What can hang from each mark:
semo: dalim
fimi: nubeni
nubeni: dalim deme fimi fozag vode
dalim: nubeni semo
lofoz: fozag
deme: nubeni
katu: vode
fozag: lofoz
batono: vode
kupor: dalim favif katu
vode: batono favif katu nubeni zaze
favif: kupor

Each row was made from one small tree. The marks that hang from a mark follow it in brackets, in alphabetical order. Every link used is in the known rows. Write each row's tree.
(in the rows, 128 means zero)
Known rows:
dalim[nubeni[fimi] semo]: [ 85 107 183 148 168 131 112 128 132 133 159 117 111 146 135 129 148 145
 132 119 143 141 143 228 126 130 140 134 155  57 106 120 126  95 129 105
 141  77 148 115  97 122 119 129 124 133 168 120 137 131 125 146 122 121
 137]
dalim[nubeni semo]: [106 113 173 147 165 123  98 130 131 124 148  97 115 152 139 124 136 144
 130 124 133 130 144 228 122 130 140 131 124  65  97 124 115 122 126 121
 126 117 138 118 105 118 118 128 128 127 104 119 130 125 125 140 121 114
 125]
nubeni[fozag]: [130 118  89 138 129  98 118 145 124 114 135 110 117 120 123 118  96 131
 119 127 112 115 124 128 125 132 129 139 116 142 143 114 119 122 127 113
 140 138 127 120 125 129 122 132 131 129 137 135 148 112 128 114 148 123
 131]
dalim[semo]: [111 129 151 134 152 112 119 135 128 124 129 105 114 138 134 120 131 158
 135 127 136 124 132 171 137 132 117 130 132  78 126 130 124 121 106 118
 124 119 130 118 117 114 116 128 127 130 107 111 131 122 118 128 126 124
 126]
semo[dalim[nubeni[fimi vode]]]: [106  91 183 137 136 125 127 128 119 133 171 136 112 124 128 122 119 115
 114 124 162 125 168 182 118 127 161 153 161  97 114 122 124  83 144  85
 222  89 138 115  56 129 132 143 108 137 210 140 145 148 104 124 137 122
 164]
kupor[dalim favif katu[vode[zaze]]]: [142 152 142 128 152 143  86 120 109 158 123 113 121 125 117  94 103  49
 115  90 181 105 144 139 128  62 152 154 124 116 176 105 134 117 147 149
 153 152 138 111  38 107  96 131 115 125 136 139 152 117 146 159 122 125
 252]
fimi[nubeni]: [133  92 137 122 146 141 126 129 131 124 125 136 130 129 122 137 111 128
 123 129 108 127 123 113 123 130 159 132 124 130 119 115 122 135 135 124
 132 136 122 128 119 130 132 134  93 130 137 128 126 124 138 134 129 141
 132]
batono[vode[nubeni[fimi] zaze]]: [103  13 146 120 167 135 127 121 112 132 133 111 111 141  75 118 105  46
 118 115 156 132 143 139 135 140 103 128 150 105 152 129 147 115 156  94
 165 113 141 123 107 113 104 136 191 156 212 128 164 132 143 140 115 113
 146]
nubeni[deme vode[favif zaze]]: [125  76 160 119 126  87 123 102  95 121 138 131 133 133 114  92 159  68
 133  62 141 101 140 108 129 132 126 127 132 120 162 128 126 125 169  94
 159 145 103 137  91 143  96 105 139 145 163 133 174 140 136 138 129 108
 176]
katu[vode[nubeni zaze]]: [ 97 101 119 132 170 113 102 124 120 132 124 104 129 147  76 107 115  46
 116  98 160 114 128 155 137 142 118 127 132 114 158 106 121 134 165 108
 178 142 131 127  91 117 109 135 184 146 144 117 119 116 135 133 122 120
 148]
dalim[nubeni[fimi]]: [ 96 122 162 139 149 147 111 127 129 138 155 144 116 133 132 133 133 112
 123 125 135 137 137 186 114 130 147 124 153 111 103 121 133 103 147 105
 149  89 144 126 110 131 131 126 124 133 194 138 131 135 138 138 128 121
 133]
kupor[dalim[nubeni] favif katu]: [150 142 169 154 156 145  86 124 119 157 140 130 107 118 142 116 106 104
 118 117 157 119 152 204 117  50 179 143 117 122 124 112 139 128 135 153
 118 145 137 112  56 125 119 126  94 116 119 148 158 120 147 162 126 124
 238]
kupor[dalim[nubeni] favif]: [141 125 153 143 139 139  96 125 132 143 143 133 120 132 145 124 126  97
 107 115 154 108 153 191 113  98 182 142 123 108 120 112 126 125 135 153
 127 130 135 120  85 107 131 123 106 124 114 115 154 119 153 152 150 124
 211]
katu[vode[favif]]: [110 130 117 127 129 113 109 131 119 131 149 131 150 116 114  99 145 144
 122  84 161 124 129 126 134 136 130 132 135 111 149 120 116 111 170 120
 157 129 134 159 109 118 121 103 120 125 134 120 119 119 132 144 132 130
 173]
fimi[nubeni[dalim deme fozag]]: [ 92  86  81 118 142 111 115 109 134 118 146 166 110 117 122 126 123  95
 124 123 107  70 144 103 125 131 180 136  81 148 127  81 114 125 153  92
 180 135 107 114 117 140 134 136  93 147  93 142 159 114 132  96 171 126
 195]
lofoz[fozag]: [118 129 101 127 134 116 116 101 140 130 142 122 127 119 135 119 111 130
 129 127 114 128 130 129 132 127 129 114 126 138 157 125  61 129 131 126
 132 132 121 125 127 119 122 135 128 131 123 126 147 124 121 117 159 122
 129]
batono[vode]: [152  62 140 121 126 126 123 127 123 125 132 120 125 124 118 129 129 127
 127 146 156 125 141 110 129 134 119 125 119 121 117 141 142 139 137 124
 131 139 130 126 129 100 125 131 132 132 123 125 141 131 135 120 126 130
 129]
dalim[nubeni[fozag] semo]: [112 113 132 156 170  91  92 153 132 114 152  87 104 137 127 117 113 149
 115 123 126 118 136 228 121 134 137 139 122  73 119 104 108 122 129 105
 138 121 140 115  95 123 118 139 130 132 112 133 148 110 119 115 147 118
 137]
semo[dalim[nubeni]]: [101 135 162 142 149 116 116 134 117 129 150 108 129 132 134 132 131 114
 115 124 130 118 147 191 116 117 142 136 116 121  96 109 116  98 142 116
 190 117 122 131  95 128 134 140 112 127 137 133 123 132 108 120 142 126
 167]
fozag[lofoz]: [106 129 131 118 107 126 142 135 127 139 116 136 129 126 118 121 134 124
 129 121 129 153 121 149 137 130 136 122 127 130 119 124 143 209 111 132
 134 122 121 132 152 126 128  89 142 122 139 108 129 122 129 128 172 129
 133]
nubeni[deme fimi fozag]: [ 97 104  91 142 116 128 139 121 132 130 163 162 113 111 125 125 135 115
 130 110  95 120 140 118 129 127 135 144 124 144 146 107 122 113 144  85
 149 105 118 115 141 134 123 123 131 142 197 140 165 130 129 107 149 102
 160]
katu[vode[nubeni[fimi] zaze]]: [ 76  96 121 127 172 134 109 119 119 143 143 124 126 146  80 109 109  49
 114  97 165 126 134 155 141 144 119 127 166 105 168 101 119 107 168 101
 189 106 143 123  85 115 108 128 181 150 210 125 130 127 132 147 118 116
 158]
dalim[nubeni[fimi fozag vode] semo]: [101  74 158 154 164  95 101 149 133 114 179 120  95 129 130 119  86 153
 114 124 153 127 155 217 121 137 155 144 155  53 134 119 120 103 139  79
 169  89 146 104  63 119 111 137 121 142 185 130 170 124 122 117 140 116
 140]
katu[vode[favif[kupor]]]: [116 122 121 123 133 110  86 132 118 138 148 127 146 129 125  74 142 142
 128  82 147 118 131 121 125 149 128 134 130 114 147 120 119 131 168 126
 165 126 158 151 109 121 117 109 134 139 135 101 112 133 130 205 134 129
 160]
katu[vode]: [117 145 114 131 134 140 114 128 133 130 147 130 133 126 118 117 122 122
 123 120 165 124 133 130 129 133 141 130 129 122 138 119 111 123 153 127
 157 131 126 134 101 113 129 129 130 131 126 123 103 128 128 123 129 130
 136]
deme[nubeni[vode]]: [151  89 154 159 120 129 117 130 125 131 139 135 115 122 128 127  95 125
 131 144 161 124 138 167 130 141 134 136 129  97 125 133 132 135 138 121
 115 137 122 116  72 130 139 122 138 145 150 139 144 126 123 109 127 161
 120]
batono[vode[katu nubeni]]: [131  72 125 136 182 110 112 141 150 124 126 106 121 115 112 139 118 169
 134 142 153 128 130 147 137 134 102 118 125 122 140 138 136 135 143  98
 171 133 132 138 135 109  96 134 164 133 134 117 141 124 146 128 122 111
 168]
vode[batono favif[kupor[dalim]]]: [120  97 141 131 129  89 104 127 137 137 125 155 135 137 153 117 169 110
 112 115 146  97 154 141 125 137 130 154 125 121 146 116 115 131 141 159
 114 102 142 123 105 154 112 132 123 155 124  91 138 141 136 203 145 124
 238]
nubeni[dalim deme fozag vode[favif]]: [105  73 103 120 113  66 116 117 112 111 158 167 122 108 126  93 131 112
 123  97 152  76 151 109 126 135 156 132  98 133 164 105 122 115 172  77
 208 130 106 133  89 146 118 112 120 142 106 144 182 119 125 100 178 113
 218]
favif[kupor]: [130 121 127 138 130 128 102 134 127 140 133 123 117 136 144 109 126 127
 130 127 112 116 130 122 123 141 127 140 122 127 127 135 130 144 121 125
 130 123 150 127 125 131 128 133 137 145 134 110 120 143 120 190 121 117
 114]
vode[favif nubeni[deme fimi] zaze]: [ 62  60 135 133 162 111 117  93 100 138 143 143 131 139  79 106 166  52
 136  59 115 118 128 146 136 139 106 128 143 114 158 106 131 105 179  92
 167 113 113 137 125 157 103 103 177 151 218 128 171 131 137 157 126  96
 200]
vode[batono favif katu]: [ 95 136 137 127 155  90 117 129 153 122 117 128 146 121 148 143 183 171
 123  99 128 147 115 137 131 131 111 123 132 130 146 121 130 105 134 113
 143  98 133 136 142 142  78 124 109 130 133 112 129 126 126 151 135 123
 219]
vode[batono nubeni[fimi fozag] zaze]: [ 71  51  93 149 164 100 114 127 133 126 122 125 122 147  95 139  99  34
  93 103 121 131 128 158 129 132 112 138 147 116 171  88 123 107 141  89
 158  83 137  95 111 135  89 147 188 160 215 127 160 124 128 135 135 104
 185]
katu[vode[nubeni]]: [109 114 110 130 157 123 111 127 134 130 151 130 131 128  91 117 122 110
 122 121 161 123 126 169 136 138 128 129 136 121 147 111 114 130 169 112
 170 133 127 142 108 109 128 126 170 136 133 115 109 119 130 122 136 125
 147]
dalim[nubeni[vode[zaze]] semo]: [125  82 210 140 179  86  86 129 111 119 138  88 114 164 123 119 118  82
 120 103 165 116 145 224 130 138 138 133 146  54 123 125 125 125 136  95
 152 121 136 105  52 115 101 137 141 143 135 126 161 132 125 126 127 116
 120]
katu[vode[zaze]]: [108 130 121 124 134 128 114 126 118 130 134 115 135 139 103 105 129  62
 115  97 161 119 130 125 133 138 127 131 139 112 148 116 122 119 155 120
 159 135 133 125  93 111 106 135 146 141 144 125 121 123 132 141 134 129
 133]
favif[kupor[katu]]: [138 136 135 141 149 148  89 133 118 149 122 120 111 125 142 104 121 136
 144 125 112 128 122 126 119  95 116 139 119 139 130 123 146 142 126 136
 126 135 158 116 101 152 123 140 126 134 135 145 127 146 125 201 101 117
 137]
nubeni[fimi vode]: [128  89 158 127 124 136 139 123 130 125 150 161 115 119 130 127 107 125
 124 129 156 138 142 122 128 131 138 135 173 108 148 137 133 114 139 103
 166  95 141 120  99 122 120 127 127 139 200 138 149 144 125 124 123 132
 127]
fimi[nubeni[deme]]: [127  84 136 120 140 140 130 101 125 135 144 164 125 127 121 131 154 111
 145 122  94 103 133 105 130 133 165 134 106 136 123 107 130 131 155 118
 124 139 103 123 130 134 130 124  97 136 135 130 132 134 135 119 138 121
 147]

Which tree is each row?
[131 157 154 141 158 141  86 132 124 158 144 117 110 117 131 105 110 149
 133 108 175 116 159 187 139  64 154 158 125  69 173 107 132 128 135 152
 141 146 142 112  38  89 102 127  91 121  94 125 144 111 130 152 133 130
 248]  kupor[dalim[semo] favif katu[vode]]
[125  95 143 128 148  97 112 139 134 124 132 108 130  99 139 121 153 188
 135 115 151 138 125 114 133 133 103 116 126 129 140 143 139 118 154 104
 161 129 137 154 138 114  87 113 115 128 135 115 147 123 139 143 127 127
 189]  batono[vode[favif katu]]
[ 88  91 151 118 161 120 117 100 130 129 146 163 103 139 129 131 156 125
 150 124 117  73 149 152 139 131 171 137  89  80 120  89 120 117 136 112
 165 115 110 106 100 128 114 130  85 145  68 123 138 118 121 112 152 123
 181]  fimi[nubeni[dalim[semo] deme]]
[132  91 147 117 159 109 114 136 129 123 110  89 116 126 124 130 134 116
 129 119 150 124 136 107 132 135 107 121 128 120 137 143 143 126 128 101
 158 132 138 120 134 110  73 145 137 136 148 119 155 127 142 128 121 122
 154]  batono[vode[katu zaze]]
[145 117 153 147 151 114  87 134 133 148 136 132 112 137 153 106 129  96
 118 141 150  91 169 198 110 133 173 158 117 121 106 119 119 139 137 148
 125 116 158 123  89 138 130 146 119 152 123  95 133 140 146 183 149 116
 170]  favif[kupor[dalim[nubeni]]]
[ 65  75 136 137 183  68  78 121 120 131 131 121 121 147 110  84 146 142
 132 102 142  84 141 197 134 149 107 122 109  72 141 105 119 128 133 106
 194 108 155 139  94 130 106 114 167 155  74  88 144 116 113 206 138 107
 206]  vode[favif[kupor] nubeni[dalim[semo]]]
[ 89  80  81 150 162 113 125 139 133 120 138 129 118 112  95 122  90 114
 114 123 117 135 128 160 128 138 115 138 149 123 157 100 118 120 141  98
 172 105 142 125 113 135 128 130 174 139 201 135 159 116 131 125 140 113
 151]  vode[nubeni[fimi fozag]]
[132 160 130 131 153 131  94 128 109 149 118 119 123 125 112  95 117  58
 126 114 187  98 155 148 130  86 140 154 124 137 171 114 124 123 158 146
 151 145 132 118  51 128  93 150 121 137 131 145 142 125 144 131 122 124
 216]  kupor[dalim katu[vode[zaze]]]
[149 144 136 146 150 128  92 128 124 151 119 138 105 120 145  91 119 125
 138 144 144  98 154 148 119  87 138 161 111 144 140 126 137 143 121 156
 124 137 154 108  82 152 118 148 111 140 125 127 145 141 137 195 128 122
 192]  favif[kupor[dalim katu]]
[159  92 181 136 140 105 112 135 138 127 145 143 114 128 142 122 114 100
 112 154 192 104 172 196 117 121 179 154 139 117 125 137 113 133 146 132
 150 122 133 132  50 133 128 140 113 138 129 136 156 135 150 121 150 123
 175]  kupor[dalim[nubeni[vode]]]
[ 75 115  79 125 126 123 139 109 130 127 161 179 106 114 128 118 128  97
 129 115 121  82 157 115 125 136 149 134 111 138 146  93 121  97 150  80
 194  96 122 106 129 137 124 128 120 147 151 148 170 124 124  93 174 105
 190]  nubeni[dalim deme fimi fozag]
[ 87  83 121 135 167 111 103 119 136 127 121 119 145 164  85 134 130  23
 103  99 164 131 126 172 141 144 122 128 134 110 163  95 118 125 164 118
 160 117 124 113  83 123  92 146 192 152 142 111 113 132 132 143 122 119
 187]  katu[vode[batono nubeni zaze]]
[ 82 115 101 131 145  87 121 120 126 120 151 142 100 123 134 117 140 129
 141 122 118  67 154 165 132 134 141 132  87  95 139  92 109 118 132  95
 177 121 112  97 114 125 112 131 124 143  64 132 158 115 112  88 170 111
 187]  nubeni[dalim[semo] deme fozag]
[111  89 147 125 161  87 102 135 118 127 121  83 132 123 122 113 144 129
 125  89 151 130 130 103 139 137 103 115 127 126 144 137 138 113 150  98
 165 135 135 147 134 119  67 122 127 134 149 113 166 122 148 151 121 119
 191]  batono[vode[favif katu zaze]]
[108  42 155 100 126 110 132  96 145 120 148 210 119 136 131 152 154  62
 117 135 136  96 157 114 132 138 192 127 104 126 133 104 126 123 161  91
 171 100  99  89  80 135 115 140  90 161  94 142 148 142 127 105 155 126
 202]  fimi[nubeni[dalim deme vode[batono]]]
[ 90  98 171 118 144 111 122 119 126 129 154 161 102 132 128 118 117 141
 130 131 177 110 171 168 139 140 139 139 153  61 141 123 130  91 118  83
 197  70 148 102  62 115 108 132 114 153 138 125 161 129 107 126 139 120
 158]  nubeni[dalim[semo] fimi vode]
[ 87 102 135 159 176 107 103 149 136 122 167 109 102 129 127 127 108 152
 120 118 127 131 135 226 125 132 140 142 141  73 121 104 115  98 131  92
 154  87 155 107  95 123 119 133 125 135 172 128 158 116 120 124 144 118
 146]  dalim[nubeni[fimi fozag] semo]
[ 74  59 138 126 165 124 127 117 128 135 119 137 131 162  92 145 140  27
 107 108 125 139 126 164 140 139 108 128 161 111 154 101 131 110 138 105
 152  71 131  95 104 139  88 142 183 158 206 125 143 135 134 152 118 112
 178]  vode[batono nubeni[fimi] zaze]
[136 138 166 146 155 132  98 124 123 157 129 116 104 121 142 114 112 161
 135 122 146 110 149 181 137  54 144 162 118  82 162 119 149 124 104 157
 118 141 139 101  60 108 106 126 100 117  97 132 161 115 130 156 133 123
 229]  kupor[dalim[semo] favif katu]
[ 81 109 132 151 185  97  93 126 143 140 128 132 129 111 130 105 147 178
 138  94 122 137 124 154 128 146 103 137 154 119 146 113 131 113 147  97
 199  84 165 148 138 143  91 114 157 151 209  94 139 133 125 225 125 109
 196]  vode[favif[kupor] katu nubeni[fimi]]
[151 138 165 156 166 125  77 139 118 152 139 132 101 122 155  96 119 106
 135 149 150 105 158 203 107  88 153 155 113 133 111 120 129 141 142 160
 122 133 157 113  60 159 123 149 109 140 120 135 142 139 146 200 127 117
 201]  favif[kupor[dalim[nubeni] katu]]
[ 89 123 110 152 141  96 102 148 123 121 158  96 113 128 131 122 101 118
 104 125 125 102 143 182 118 123 151 145 107 125 113  96 102 103 140 101
 198 127 126 130  98 135 132 149 114 123 141 130 144 120 106 101 159 118
 180]  semo[dalim[nubeni[fozag]]]
[ 85  82 184 130 139 102 114 133 102 130 173 140 127 116 125 102 133 131
 113  90 166 125 158 178 119 124 152 145 157  91 127 120 121  75 166  80
 231  91 138 147  63 139 122 119  94 135 219 131 154 138 106 138 134 128
 207]  semo[dalim[nubeni[fimi vode[favif]]]]
[118  57 170 151 129  83  99 121 114 127 120 124 144 147 111 123 138  63
 104  83 153 127 131 164 129 146 107 128 136  86 153 122 137 114 161 117
 108 113 119 118  61 143  99 122 153 158 162 126 161 130 127 150 125 158
 203]  deme[nubeni[vode[batono favif zaze]]]
[103 119 180 145 164  91 104 139 151 125 150 125 124 129 160 164 149 135
 109 127 155 128 154 200 121 123 157 137 135 115 116 116 119  96 136  89
 223  91 131 112  74 126  93 157  93 138 146 121 131 147  99 120 151 122
 218]  semo[dalim[nubeni[vode[batono katu]]]]
[ 95 125  75 129 126 104 118 117 129 120 151 163 111 111 127 120 138  98
 130 125 122  71 149 115 126 132 156 132  87 157 141  90 119 121 146  90
 176 132 109 116 134 140 124 134 125 145  90 141 161 117 127  85 172 107
 184]  nubeni[dalim deme fozag]
[129 123 157 138 153 106 100 135 134 138 135 117 112 140 151 106 135 148
 135 147 131  86 165 179 128 134 135 166 111  83 135 128 106 141 100 156
 119 110 153 106  97 126 119 143 128 152 100  82 141 135 131 184 145 119
 166]  favif[kupor[dalim[semo]]]
[125 118 177 140 163  77  92 141 140 120 144 121 135 111 150 120 150 176
 127  93 163 136 130 185 126 133 144 122 149 112 124 135 122 119 160  95
 190 122 139 148  87 136  93 117 103 128 145 129 147 128 143 144 135 122
 188]  dalim[nubeni[vode[favif katu]]]
[121 128 137 131 149 150  78 110 118 154 130 124 132 147 118 121 127  45
 106  71 154 144 115 129 138  74 138 123 129 107 173  99 160 111 151 124
 141 131 134  98  62  99  80 133 127 130 143 144 133 126 130 174 104 129
 216]  kupor[favif katu[vode[batono zaze]]]
[118  17 131 129 155 121 128  99 113 131 136 122 121 145  79 117 136  28
 135 113 142 101 141 134 134 137 109 120 106 126 151 119 143 145 166  99
 144 155 108 116 121 116 105 122 197 152 147 126 166 138 149 118 123  97
 156]  batono[vode[nubeni[deme] zaze]]
[110  78 210 138 165 116 107 129 130 129 170 138 106 138 132 129 124 149
 130 125 166 142 156 225 126 136 146 136 171  45 121 128 126 106 137  86
 163  82 151 109  64 114 118 130 123 140 180 126 151 139 125 127 128 122
 125]  dalim[nubeni[fimi vode] semo]
[ 65 109 108 163 148 109 109 136 127 139 146 138  94 117 126 118  85 149
 124 130 137  94 158 205 131 142 129 143 113  62 139  91 115  81 119  94
 159  85 148 100  86 123 118 132 132 159 137 131 169  93 113 103 156 151
 176]  deme[nubeni[dalim[semo] fimi fozag]]
[ 86  78 136 131 169 125 122 113 108 135 115 119 124 152  86 115 115  51
 118 104 132 132 129 156 135 135 107 129 156 119 148 111 129 110 142 106
 164 102 134 114 107 133 103 134 183 151 212 129 153 127 133 148 115 111
 150]  vode[nubeni[fimi] zaze]
[134 132 190 160 172 135  77 129 122 155 139 108  98 132 150 116 112 139
 128 119 166 122 152 247 128  55 162 146 114  66 129 113 142 123 125 152
 117 135 142 102  42 111 108 128  98 112  97 132 165 113 140 157 128 124
 234]  kupor[dalim[nubeni semo] favif katu]
[ 78 109 119 144 124 118 115 147 128 136 155 140 112 116 118 123 105 111
 109 116 122 152 135 195 123 136 153 135 137 115 106 103 138 186 129  99
 160  89 141 133 135 131 123  99 143 131 208 125 154 114 142 123 195 125
 145]  dalim[nubeni[fimi fozag[lofoz]]]
[120 143 132 138 161 133  71 131 109 153 128 100 121 139 119  78 120  66
 133  91 148 117 134 121 121 110 124 140 118 128 151 117 140 136 157 127
 159 149 162 110  71 123  95 143 146 149 155 138 125 141 124 205  97 118
 143]  favif[kupor[katu[vode[zaze]]]]
